Each row comes from the steps of one path. Every step used is in the known rows, and no mark comes twice. Write the path behind each row, first mark first.
Known rows:
k -> w: [-0.532  0.657 -2.806 -1.187 -0.666 -1.713  1.824 -0.343 -1.203 -2.145
 -1.746  0.990 -0.754  0.765 -0.440 -0.640  0.914  0.246 -0.262  0.448
 -1.157 -0.603  2.911 -0.522]
r -> u -> w -> k: [-2.535  0.016  3.732 -0.898  3.986  0.772  0.419 -1.338 -4.167 -0.127
 -0.034 -2.912  0.580  0.253  0.584 -1.769 -2.660  1.813  1.703 -1.046
  3.182 -0.219  2.970  1.725]
f -> c: [ 1.092  0.588  1.231  0.687 -0.072  0.099 -0.601 -1.233 -1.348  0.048
 -0.687  0.079 -0.718  0.782  1.468 -0.163 -0.451 -0.912 -1.495 -1.872
 -1.206 -0.625 -0.386 -0.402]
r -> k -> w: [ 0.180  1.131 -2.282 -1.330 -0.201 -1.454  2.059 -1.249 -1.694 -0.847
 -2.808  0.826 -0.922  0.176 -0.831 -4.015  0.702  0.376 -0.176  1.380
 -0.590  0.011  5.728 -1.424]
u -> w: [-1.585  0.375  2.917  1.211  1.906  1.095  0.039 -3.173 -1.332 -0.451
 -0.473 -0.231  0.403  0.516  0.468 -1.198 -0.126 -0.621 -0.083 -0.299
  1.780 -1.047  0.849  0.498]
x -> w: [-1.646 -1.684 -1.022  1.887  0.463 -2.153  0.350 -0.002  0.835  0.173
 -0.274  0.009 -0.661 -0.219  0.336  0.682  0.286  0.106 -0.918 -1.501
 -1.078 -0.032 -0.685 -2.029]
f -> c -> a -> w -> k -> r: [ 1.506  2.077  3.122 -3.490 -2.042 -0.388  0.682 -4.433 -0.336 -0.651
  1.900  5.080  2.512 -0.762 -0.254 -1.317 -7.457 -0.842 -1.724 -2.893
 -1.624 -1.156  3.583 -2.732]
x -> w -> u -> r: [-0.007 -0.798  0.132  2.125 -0.219 -3.895  0.056 -1.905  1.293  0.111
  3.388  1.980 -0.512 -1.320  1.764  1.243 -0.266  2.446 -1.752 -1.470
  2.968 -0.457  0.771 -0.610]
r -> u -> w -> a -> c: [ 0.350  0.501  3.916  1.429  6.174  1.080  0.268 -2.253 -3.759  1.370
  2.006 -5.959  1.319 -0.150  1.539  1.887 -1.302 -3.094 -0.706 -2.189
  5.615  0.305  2.404  0.917]
j -> x -> w -> u: [ 0.506 -0.714 -2.086  1.736 -0.187 -2.738  0.623  0.201  3.189  0.344
  3.420  1.680 -1.253 -1.453  0.440 -0.200  2.935  2.193 -1.112  1.450
  0.869 -2.446  1.922 -1.780]
w -> x: [-0.151 -0.320 -0.370  1.025  0.563  0.218 -0.670 -1.527 -0.435 -0.141
 -0.245  1.360  2.441  0.413 -0.009  0.054  0.156  0.543 -0.404  0.273
  0.534  0.678  2.571 -1.684]
u -> w -> a -> c: [ 1.955  0.315  4.766  2.731  4.894  0.756 -0.301 -5.262 -2.073  0.301
  2.638 -2.886  1.155  0.069  1.806  0.566 -0.737 -3.224 -2.004 -2.539
  3.416 -0.152  1.467  0.048]
c -> a -> w -> u -> r -> k: [ 2.448  3.149  2.753 -2.817 -0.943 -1.590  0.521 -4.592  0.549  2.437
  2.835  2.698  2.473 -3.518 -0.232 -2.279 -3.949  0.185 -0.426  1.622
  6.284  0.133  6.184 -1.364]
a -> c -> f: [ 3.224 -0.380  3.234 -1.387  1.034 -1.799  0.514 -3.795 -0.702  0.743
 -3.013 -2.485  1.487  2.144  0.312  2.300 -1.342 -2.846 -1.556 -0.381
  0.453 -0.294  0.226  0.877]
a -> f -> c: [ 1.255  2.563  2.915 -0.039 -1.474 -1.060 -1.390 -0.582 -2.828  0.898
 -3.275 -1.977  0.677  2.521  1.342 -0.768 -0.528 -2.732 -1.132 -1.206
 -1.069 -0.244  1.568 -0.673]
u -> r -> k -> w: [ 1.959  1.473 -1.769 -0.225 -0.931 -3.396  1.291 -3.994 -1.881 -0.875
 -1.984  0.639 -1.217 -0.632  0.254 -2.742 -0.401  0.673 -0.179 -0.063
  1.017 -0.135  4.734  0.590]
x -> w -> a -> c: [ 1.890 -1.679  0.920  3.411  3.480 -2.421 -0.004 -2.091  0.088  1.040
  2.836 -2.538  0.348 -0.732  1.899  2.213 -0.289 -2.546 -2.953 -3.746
  0.634  0.711  0.050 -2.308]
x -> w -> u: [-1.801 -1.214 -0.383  1.050  0.612 -2.008  0.891  0.519  1.605  0.039
  2.245  2.282 -0.220 -0.617  0.650  0.053  0.683  2.047 -1.755 -0.057
  1.214 -0.379  1.586 -2.676]
a -> w -> k -> r: [-0.683  0.475  2.685 -3.316 -0.568 -1.228  0.825 -1.627  0.861 -1.333
  3.785  3.635  2.574  0.061 -1.370 -2.861 -5.561  1.742 -0.258 -2.357
 -0.637 -1.566  4.256 -2.184]
c -> a: [ 1.179  1.143 -0.717 -0.858 -1.383  0.805  0.465 -1.552  0.154  0.604
 -1.135  1.564  0.782 -1.625 -0.335  1.560 -1.410 -1.558 -0.032  1.288
  0.385  0.946 -0.489 -0.229]
j -> x -> w -> a -> c: [ 4.253 -1.290 -0.761  4.115  2.635 -3.254 -0.095 -2.361  1.734  1.192
  3.598 -2.946 -0.698 -1.229  1.558  1.988  1.733 -2.252 -2.300 -2.234
 -0.031 -1.310  0.366 -1.485]
u -> r: [ 1.790  0.325  0.607  0.993 -0.861 -1.884 -0.796 -2.647 -0.175  0.018
  1.043 -0.144 -0.224 -0.716  1.117  1.375 -0.984  0.532 -0.053 -1.428
  1.575 -0.038 -0.864  1.994]
c -> f -> a: [ 1.567 -0.836  0.924 -0.294 -2.158 -0.528  0.737 -0.615  1.766  2.064
 -6.322 -2.667  1.741  1.764 -0.352 -0.142 -2.436 -1.469  0.166  1.397
  0.013 -1.298 -0.466 -0.847]
w -> u: [-0.257  0.497  0.623 -0.895  0.098  0.378  0.527  0.460  0.627 -0.096
  2.654  2.047  0.445 -0.540  0.185 -0.655  0.555  1.832 -0.840  1.360
  2.343 -0.350  2.264 -0.588]
w -> a: [ 2.821 -0.196 -1.106  2.080  1.710  0.704 -0.074 -0.597  0.120  0.848
  2.543 -0.874  0.049 -1.235  0.715  0.482 -0.442 -0.312 -0.325 -0.396
  1.570 -0.002 -0.197 -0.669]
x -> w -> k: [-0.842 -2.276  0.765  1.100  1.298 -2.501  0.277 -1.140 -0.197 -0.371
  0.798  0.334 -0.252 -0.316  0.997 -1.325 -1.812  2.363 -0.649 -2.594
 -2.030  0.222  0.626 -1.484]
f -> a: [-0.863 -0.301  0.858  0.368 -2.057  0.289 -0.081  1.650  1.565  1.263
 -2.805 -2.062  0.961  0.681 -0.053 -1.134 -1.343 -0.881  0.197 -0.174
 -0.292 -0.301 -0.086 -1.448]

Write each row's path:
[ 6.194 -0.631  2.079  0.787  2.857 -1.150  0.379 -4.488 -0.514  1.668
 -0.180 -3.467  1.526  0.966  1.009  2.846 -1.487 -3.101 -1.954 -0.773
  2.030 -0.223  0.095  0.223]
w -> a -> c -> f
[ 1.393  3.172  1.174 -1.525 -2.851 -0.397 -0.399 -0.795 -1.218  1.307
 -3.642 -0.201  2.225  0.009 -0.525  1.072 -1.513 -3.460  0.319  1.955
  0.373  1.353  1.440 -0.531]
c -> a -> f
[-2.094  0.510 -1.912 -1.705 -0.817  0.059  1.397  2.355 -0.132 -0.337
  0.641  0.543  0.636 -0.173 -1.506  1.904 -2.258  0.243  0.441 -0.155
  1.529 -0.567  1.923 -0.352]
k -> r -> u
[-0.276 -0.127  3.706 -0.060 -0.789 -0.391 -0.156  0.026  0.548  1.227
 -2.324 -3.828  1.723  1.342  0.863 -0.128 -1.566 -3.240 -1.445 -2.034
 -0.184  0.406  0.687 -1.090]
f -> a -> c
[ 2.520  2.727  4.809  3.384  2.319  0.763 -1.574 -4.206 -3.927  1.195
 -0.947 -2.950  1.035  1.755  2.423 -1.284 -1.175 -3.633 -1.597 -1.893
  1.925 -1.256  2.174 -0.923]
u -> w -> a -> f -> c
[ 1.275  1.992  3.546 -2.080  0.377 -2.426  0.159 -3.038  0.242  1.844
  4.153  1.130  1.619 -1.859  0.162 -3.949 -2.660  1.691 -0.441  0.269
  5.963 -0.843  6.687 -1.204]
a -> w -> u -> r -> k
[ 2.124  1.668  0.404 -0.103 -1.575  1.047 -0.124 -2.715 -1.096  0.612
 -1.966  1.722  0.009 -0.872  1.044  1.352 -1.825 -2.478 -1.474 -0.615
 -0.993  0.455 -0.732 -0.448]
f -> c -> a
[ 1.374 -0.685  4.600 -3.367 -0.649 -1.768  0.742 -1.732  1.056  2.054
 -3.560 -2.539  3.604  1.696 -0.538 -3.361 -6.287  0.192  0.842 -0.591
  0.338 -1.952  3.140 -1.887]
c -> f -> a -> w -> k
[ 0.730 -0.382  0.654  2.098  0.316 -3.724  0.331 -3.020  0.708  1.497
  2.214  1.707 -0.437 -1.976  1.268 -2.012 -0.541  2.471 -1.650 -0.403
  3.839  0.019  3.521 -1.527]
x -> w -> u -> r -> k
[-3.332  0.261  2.333 -4.242 -1.332 -0.926  1.474  3.049  0.731  0.879
  0.462 -1.412  3.590  0.239 -1.621 -2.595 -7.583  0.984  1.260 -2.179
  1.555 -1.377  5.483 -2.876]
f -> a -> w -> k -> r -> u
[ 3.022  0.072 -1.066  2.638 -0.579 -4.718  0.041 -3.396  2.408  1.644
  3.173  1.274 -1.630 -2.790  1.094 -2.298  1.577  2.754 -1.074  1.050
  3.121 -1.990  3.799 -0.652]
j -> x -> w -> u -> r -> k
[ 4.456 -2.314  1.165  2.508  3.501 -3.230  0.764 -4.263  0.398  1.830
 -0.573 -3.359  1.145  0.722  1.411  3.457 -1.411 -3.145 -2.864 -2.296
  0.890 -0.209 -0.311 -1.771]
x -> w -> a -> c -> f
[-1.922  0.395  2.549 -1.789 -1.379 -0.573  0.107  1.693  1.957  1.729
 -1.256 -2.533  2.724  0.446 -0.660 -2.557 -3.414 -1.495  0.459 -0.941
  0.957 -1.218  2.513 -2.967]
f -> a -> w
[-3.137  0.569  2.005 -0.133  3.322  1.185  0.506 -0.088 -3.040  0.476
 -1.138 -3.299  0.406  0.102  0.104  0.254 -0.913 -0.519  1.342 -0.010
  3.970 -0.449  1.754  1.308]
r -> u -> w
[-0.803  2.650  1.614  0.781  1.649  0.492  0.317 -0.562 -2.598  0.726
  0.144 -2.489  2.394  0.850 -0.586  0.783 -2.943 -2.546  0.432 -0.169
  4.666 -1.132  4.165 -0.781]
k -> r -> u -> w -> a -> f
[ 0.579 -1.223 -2.662  2.654 -0.402 -3.073  0.137 -0.413  2.573  0.385
  0.438 -0.288 -1.631 -0.980  0.197  0.410  2.383  0.242 -0.301  0.027
 -1.565 -2.127 -0.254 -1.149]
j -> x -> w
[ 5.021  3.232 -1.014  1.043 -0.625 -3.950  0.158 -3.711 -3.181  0.746
 -1.857 -2.127  0.325 -0.134  0.767 -2.742 -0.611 -1.477 -0.239  0.312
  2.717  0.110  6.517 -0.319]
u -> r -> k -> w -> a -> f
[ 0.271 -0.365  2.477 -1.629 -0.932 -1.039  0.316 -2.087  1.792  2.501
 -4.824 -1.933  5.802  2.206 -1.125 -1.289 -4.251 -1.617  0.055  0.739
  1.740 -1.496  4.567 -3.975]
c -> f -> a -> w -> x
[ 0.334  3.213  2.856  1.492  1.589  0.660 -0.178 -1.798 -4.077  0.761
 -0.307 -2.500  1.705  1.575  0.919  0.506 -3.521 -3.365 -1.018 -1.993
  3.525 -1.686  3.872 -1.190]
k -> r -> u -> w -> a -> f -> c
[ 2.426  0.679  0.882  3.955  0.839 -2.468 -1.261 -1.030 -1.658  1.830
 -0.785 -2.790  0.238  1.105  2.362  0.398 -0.731 -2.955 -2.511 -3.085
 -0.721 -0.368  0.834 -3.244]
x -> w -> a -> f -> c
[-3.013 -1.783 -1.175 -0.665  0.555 -2.596  1.647  1.291 -0.275 -0.774
  1.402  0.713  0.268 -0.416 -0.554  0.428 -3.994  2.651 -0.120 -2.715
 -0.634 -0.243  2.298 -1.906]
x -> w -> k -> r -> u
[-1.242  1.246  2.445 -2.942  0.785 -0.624  0.634  0.633  1.176  0.541
  4.364  1.650  2.032 -0.471 -0.452 -1.822 -1.415  1.249 -0.550  0.729
  3.747 -1.266  4.710 -2.228]
a -> w -> u
[ 1.205  2.317  2.366 -2.257 -0.862  0.179  0.042 -2.628 -0.767  1.276
 -0.204  1.078  1.719 -0.912  0.465  0.187 -3.835 -3.199 -1.231 -1.315
  0.266 -0.524  1.696 -2.122]
f -> c -> a -> w
[ 2.364  0.265  3.113  0.183  4.217 -0.001  1.844 -5.047 -1.967  0.784
 -0.214 -3.124  2.601  1.255 -0.032  3.580 -4.059 -3.355 -1.432 -1.198
  4.938 -1.646  2.670  0.322]
k -> r -> u -> w -> a -> c -> f
[ 0.351 -0.340  0.770 -1.163 -1.175 -0.399  0.777 -1.782  0.244 -1.894
  2.112  4.014  0.826 -0.044 -0.616 -1.536 -3.702  2.477 -0.485 -1.615
 -2.049 -0.678  1.862 -0.568]
w -> k -> r
[-0.680 -1.227 -2.778  0.070 -0.272 -3.483  1.393  0.807  1.229 -0.609
  2.279  0.425 -0.766 -1.277 -0.849  0.134 -1.965  2.861  0.501 -1.157
 -1.224 -2.182  2.629 -0.988]
j -> x -> w -> k -> r -> u
[-3.864  0.555  0.554  0.469  1.746  1.314  0.843 -2.278 -1.738 -1.039
 -0.094  1.694  3.302  0.565 -1.012  0.754 -2.253  0.131  0.000 -0.198
  3.596 -0.686  5.087 -1.419]
k -> r -> u -> w -> x
